Each row was made from one path, in order. Every step used is in the known rows, and no mark comes twice. Write each row's path.
Known rows:
ladum, laduzen, nalero, piteg: |  -6 |  -2 |  -1 |  17 |   3 |  -6 |   9 |   3 |   2 |  10 | -11 |  -2 |   7 |  -4 |   0 |   0 |  -7 |  -1 |   0 |  -4 | -17 |  -3 |
piteg, ladum, laduzen, nalero: | -10 |  -1 |   4 |   3 |  -3 | -11 |   9 |   7 |   2 |   7 |  -7 |   7 |  13 |  -1 | -17 |  -5 |   8 |  -1 |  -4 |  -8 |  -7 | -11 |
zezi, piteg, nalero, laduzen: | -17 |   0 |   5 |   7 |  -1 |  32 |   3 |  20 |  -7 |  13 |  -9 |  10 |  -4 |  -3 |   5 |  -2 |   3 |   5 |   0 |   1 | -18 |   1 |
nalero, daguv, mibo, piteg, zezi: |   6 |  -7 |  -2 |   5 |   0 |   7 |  -8 |   7 |   0 |   2 |   7 | -18 |  -8 |  -3 | -10 |   8 |   2 |  -2 |  -7 |  11 |  -4 |   8 |
zezi, piteg, nalero: | -18 |  -2 |   8 | -10 |  -1 |  18 |   9 |  20 |  -6 |  12 |  -2 |   8 |  -4 |   4 |  -1 |   2 |   7 |   7 |  -2 |   5 | -23 |   2 |
zezi, piteg, nalero, laduzen, ladum: | -17 |   8 |   5 |   8 |  -2 |  43 |   5 |  15 |  -3 |  11 |  -4 |   9 |  -9 |   1 |   0 |  -4 |  10 |   4 |   5 |  -1 | -15 |  -7 |
mibo, piteg, ladum: |  -7 |  -5 |   8 |   4 |  -1 |   5 |   3 |  12 |   0 |   5 |  -3 |   5 |   8 |  -2 | -18 |   7 |   8 |   3 |  -5 |   3 |  -8 |   3 |
ladum, laduzen, nalero, daguv: |  -8 |   4 |   4 |   6 |   0 | -22 |   8 |   5 |  -1 |   7 |  -5 |  -5 |  -2 |  -2 | -11 |  -4 |   5 |  -1 |   0 |   2 | -11 |  -7 |
ladum, laduzen, nalero: | -14 |   2 |   1 |   3 |  -1 |  -2 |  13 |   8 |   0 |  10 | -10 |   1 |   9 |  -4 | -10 |  -3 |   3 |   0 |   1 |  -2 | -17 |  -8 |
laduzen, ladum, piteg, nalero, daguv: | -12 |   6 |   5 | -14 |   5 | -11 |   6 |   0 |  -2 |   5 |   4 |   0 | -19 |   4 | -12 |  -3 |  25 |   7 |   8 |   0 | -11 |   1 |
mibo, piteg, ladum, laduzen, nalero, daguv: |   0 |   1 |  15 |  21 |  -3 | -22 |   5 |   4 |   4 |   4 |  -4 |   1 |   0 |  -3 | -24 |  -2 |   9 |   0 | -14 |  -4 |  -6 |  -2 |
nalero, daguv, mibo, piteg: |  -1 |  -5 |   0 |   3 |   3 |   3 |  -7 |   5 |   1 |   3 |   3 | -18 |  -9 |  -4 |  -8 |  10 |  13 |   1 |   0 |  13 |  -6 |  14 |
daguv, mibo, laduzen, nalero: | -17 |  -7 |  -7 |  15 |   5 |   8 |  -2 |   5 |   1 |   9 |  -7 | -14 |   8 |  -7 | -10 |   2 |   5 |   2 |   2 |   0 | -11 |   4 |
zezi, piteg, ladum, laduzen, nalero: |  -8 |   3 |   4 |   8 |  -5 |  -1 |   7 |  13 |   0 |  11 |  -3 |  11 |   9 |   0 | -13 |  -4 |  11 |   3 | -13 |  -9 | -15 |  -9 |
zezi, piteg: | -12 |   1 |  -2 |  -7 |   0 |  17 |   5 |  17 |  -7 |  13 |   0 |   2 |   3 |   0 |  -1 |   6 |   6 |   5 |   0 |   8 | -20 |   1 |
laduzen, nalero: | -20 |   1 |   4 |  -8 |   2 |  -1 |  10 |   7 |  -3 |   9 |  -6 |  -4 |   8 |   0 | -15 |   0 |   3 |   3 |   5 |   2 | -17 |  -9 |
nalero, laduzen: | -15 |  -1 |  -7 |   5 |   1 |  21 |   1 |  12 |  -6 |  10 | -11 |   1 |   6 |  -7 |   0 |   0 |   0 |  -1 |   9 |   5 |  -5 |  -2 |
daguv, nalero: | -10 |  -4 |  -8 | -17 |   7 |   9 |   3 |  18 |  -3 |   5 |  -3 |  -1 |  -1 |   0 |   2 |   7 |  21 |   6 |   6 |  11 | -10 |   5 |
piteg, ladum, laduzen: | -4 | -4 | -3 |  0 | -2 | -4 |  4 | 12 |  0 |  7 | -5 | 10 | 11 | -1 | -7 |  0 |  9 | -2 |  0 | -2 | -2 | -3 |
ladum, laduzen, nalero, daguv, mibo, piteg: |  -1 |   1 |   5 |  18 |  -1 |  -5 |   0 |   1 |   5 |   4 |  -3 | -16 |  -8 |  -7 | -12 |   2 |  12 |   0 |  -7 |   3 | -12 |   6 |
laduzen, nalero, daguv, mibo, piteg: |  -7 |  -1 |   7 |   7 |   2 |  -4 |  -3 |   0 |   2 |   4 |   0 | -21 |  -8 |  -3 | -18 |   6 |  11 |   2 |  -4 |   7 | -12 |   6 |
laduzen, ladum: | -16 |   5 |  -3 | -10 |   2 |  17 |   8 |   6 |  -1 |   7 |   0 |  -2 |   3 |   4 | -10 |   3 |  12 |   1 |  14 |   6 |  -9 |  -9 |
mibo, piteg: | -11 |  -2 |   5 |   4 |   1 |  15 |   7 |  12 |  -3 |   8 |  -6 |  -3 |   5 |  -5 | -11 |   9 |   3 |   5 |  -1 |   9 | -17 |   5 |
piteg, zezi: |  -7 |  -6 |  -5 | -10 |  -1 |   9 |   5 |  13 |  -6 |   7 |   0 |  -1 |   8 |   1 |  -6 |   2 |  -6 |  -2 |   2 |   5 | -10 |  -6 |

Which path is each row?
|  -1 |   4 |   7 |  11 |  -4 | -19 |   3 |  10 |   0 |   9 |   2 |   5 |  -1 |   2 | -13 |  -5 |  12 |   1 | -13 |  -5 |  -8 |  -7 |  zezi, piteg, ladum, laduzen, nalero, daguv
|  -7 |  -7 |  -1 |  14 |   4 |   6 |  -8 |  15 |  -1 |   9 |   2 |  -9 | -15 |  -1 |   2 |   4 |  11 |   5 |  -6 |   7 | -11 |  18 |  zezi, piteg, nalero, daguv, mibo, laduzen
|  -9 |  -6 |   3 |   7 |   4 | -14 |   2 |   3 |   2 |   7 |  -5 |   0 |  11 |   4 | -12 |   2 |  -4 |   0 |  -2 |  -5 |  -7 |  -6 |  laduzen, nalero, piteg, ladum
| -11 |  -3 |  -1 |  11 |   7 |   8 |  -4 |   4 |   4 |   3 |   1 | -14 | -16 |   2 |  -7 |   1 |  16 |   0 |   8 |   5 |  -1 |   8 |  piteg, nalero, daguv, mibo, laduzen, ladum
|  -8 | -10 | -10 |  29 |  10 |   5 |  -5 |   1 |   4 |   9 |  -9 | -17 |   6 |  -8 |   0 |   6 |  -6 |   0 |   0 |   0 | -11 |  10 |  daguv, mibo, laduzen, nalero, piteg
|  -5 |  -3 |  -9 | -12 |   1 |   1 |   4 |   7 |  -8 |   9 |   1 |   1 |   4 |  -5 |  -6 |   0 |   6 |   3 |  -2 |  -1 | -14 |   0 |  ladum, piteg, zezi
|  -1 |  -9 | -10 |  -2 |  11 |   5 |  -1 |  13 |   0 |   6 |  -4 |  -4 |  -3 |   0 |  13 |  11 |   9 |   4 |   5 |  10 | -11 |  11 |  daguv, nalero, piteg
| -10 |  -7 |   1 | -16 |   3 |  -4 |  -4 |   7 |   0 |   3 |   2 | -12 | -15 |   5 |  -3 |   4 |  14 |   0 |   6 |  10 |  -4 |   9 |  piteg, nalero, daguv, mibo
|  -5 |   1 | -11 |  13 |   5 |  13 |   3 |   4 |  -4 |   9 |   0 |   0 |   3 |  -8 | -11 |  -2 |   8 |   3 |  -1 |  -5 | -11 |  -1 |  mibo, laduzen, ladum, piteg, zezi
| -14 |   2 |   5 |  -6 |   3 | -21 |   6 |   4 |  -3 |   7 |  -2 | -10 |  -3 |   2 | -16 |  -1 |   4 |   2 |   3 |   6 | -11 |  -7 |  laduzen, nalero, daguv
| -11 |  -1 |  -3 |  -7 |   3 | -12 |  -3 |   0 |   0 |   4 |   2 | -20 |  -5 |   1 | -13 |   3 |  11 |  -1 |   5 |   7 |  -6 |  -1 |  laduzen, nalero, daguv, mibo
| -15 |   6 |  -6 |   6 |   1 |  33 |   3 |   7 |  -2 |   8 |  -6 |   1 |   3 |  -4 |  -4 |  -1 |   7 |  -2 |  15 |   3 |  -4 | -10 |  nalero, laduzen, ladum
| -13 |   9 | -10 |   3 |   4 |  25 |   1 |   0 |  -4 |  10 |  -6 |   3 |  -1 |  -9 |  -5 |  -3 |  20 |   3 |  12 |  -3 |  -8 |  -3 |  nalero, laduzen, ladum, piteg
| -13 |  -4 |   9 | -15 |   3 | -14 |   5 |  11 |  -4 |   5 |  -1 |  -2 | -12 |   6 |  -6 |   1 |   7 |   3 |   6 |   9 |  -8 |   2 |  piteg, nalero, daguv
|  -1 |  -3 |  -2 |   4 |  -1 | -23 |  -5 |   1 |   5 |   2 |   2 |  -8 |  -2 |   1 | -15 |  -2 |  17 |  -4 |  -4 |  -4 |   4 |  -2 |  piteg, ladum, laduzen, nalero, daguv, mibo
| -10 | -11 |  -1 |  10 |   7 |  -4 |  -6 |   9 |   0 |   5 |  -3 | -12 | -12 |  -1 |  -2 |   3 |   9 |   2 |   3 |   8 |  -3 |  16 |  piteg, nalero, daguv, mibo, laduzen
|  -8 |  -3 |   0 |  -6 |  -2 |   8 |   1 |  17 |  -4 |  10 |   3 |   9 |   8 |   3 |  -8 |   4 |  11 |   4 |  -4 |   2 | -10 |  -2 |  zezi, piteg, ladum
| -14 |   1 |  -6 |  14 |   5 |  19 |   6 |   8 |   0 |   9 |  -5 |  -3 |   7 |  -3 | -10 |   2 |   6 |   2 |   9 |   4 |  -8 |  -2 |  mibo, laduzen, ladum
|   9 |  -6 |   1 |  15 |  -2 |  -6 |  -8 |   6 |   6 |   1 |   2 |  -7 |  -5 |  -4 | -10 |   5 |  18 |  -3 |  -8 |   3 |   3 |  12 |  nalero, daguv, mibo, piteg, ladum, laduzen
|  -2 |   0 |  -2 |   6 |  -5 |   7 |   3 |  18 |  -1 |  11 |   0 |  14 |   8 |  -1 |  -2 |   1 |  12 |   2 |  -7 |  -3 | -10 |  -1 |  zezi, piteg, ladum, laduzen
|  -4 |   0 |   6 |   5 |  -2 | -32 |   4 |   5 |   2 |   5 |  -2 |   2 |   2 |   2 | -19 |  -6 |  10 |  -2 |  -5 |  -5 |   0 |  -9 |  piteg, ladum, laduzen, nalero, daguv
|  -1 | -14 | -10 |  31 |   6 |   7 |  -6 |   3 |   3 |   8 |  -5 | -17 |   7 |  -6 |  -1 |   3 | -16 |  -4 |  -6 |  -3 | -10 |   5 |  daguv, mibo, laduzen, nalero, piteg, zezi
|  -6 |   4 |  -9 | -11 |   1 |  12 |   6 |   2 |  -5 |   7 |   5 |   0 |   0 |  -1 | -12 |  -1 |  13 |   2 |   4 |  -3 | -13 |  -8 |  laduzen, ladum, piteg, zezi
|  -7 |  -6 |  -2 |   1 |   1 |  22 |  -2 |   8 |   1 |   6 |  -2 | -12 |   2 |  -6 |  -7 |  11 |  11 |   2 |   0 |   9 | -13 |  12 |  daguv, mibo, piteg
|  -4 |  -8 | -12 |  13 |   7 |  -4 | -10 |   7 |  -1 |   6 |  -1 | -18 |  -4 |  -6 |  -2 |   6 |   9 |   0 |   4 |  11 |   0 |  15 |  nalero, daguv, mibo, laduzen
|   1 |  -9 |  -8 |   5 |   3 |   5 |   1 |   9 |  -3 |   8 |  -1 |  -4 |   6 |   1 |   3 |   6 | -17 |  -3 |   0 |   4 | -10 |  -1 |  nalero, piteg, zezi
|  -8 |  -9 |  -5 |   8 |   8 | -13 |  -8 |   3 |  -2 |   6 |  -2 | -11 | -16 |  -7 |  -3 |   1 |  20 |   6 |   0 |   2 |  -7 |  24 |  ladum, piteg, nalero, daguv, mibo, laduzen
|  -8 |  -3 |   2 | -11 |   1 |   6 |  -5 |  13 |  -3 |   7 |   7 |  -8 | -18 |   5 |   1 |   5 |  16 |   4 |  -1 |   9 | -13 |  11 |  zezi, piteg, nalero, daguv, mibo
|   1 |  -4 |  -3 |  20 |   0 |  -4 |   8 |   5 |   1 |   9 |  -7 |  -2 |   8 |  -3 |   0 |  -3 | -18 |  -5 |  -6 |  -7 | -15 |  -8 |  ladum, laduzen, nalero, piteg, zezi
| -10 |   4 | -10 |   1 |   6 |  35 |  -1 |  12 |   0 |   4 |  -5 |   1 |  -5 |  -3 |   3 |   1 |  23 |   2 |  11 |   6 |  -2 |  -4 |  daguv, nalero, laduzen, ladum
| -10 | -10 | -14 |  12 |   6 |  16 |  -6 |   9 |   0 |   8 |  -5 | -12 |   6 |  -8 |  -1 |   7 |   7 |   0 |   6 |   7 |  -6 |  12 |  daguv, mibo, laduzen
| -12 |   3 | -10 |  12 |   7 |   9 |   5 |   2 |  -3 |  11 |  -5 |  -1 |   2 |  -8 | -10 |   0 |  18 |   7 |   6 |  -3 | -13 |   5 |  mibo, laduzen, ladum, piteg
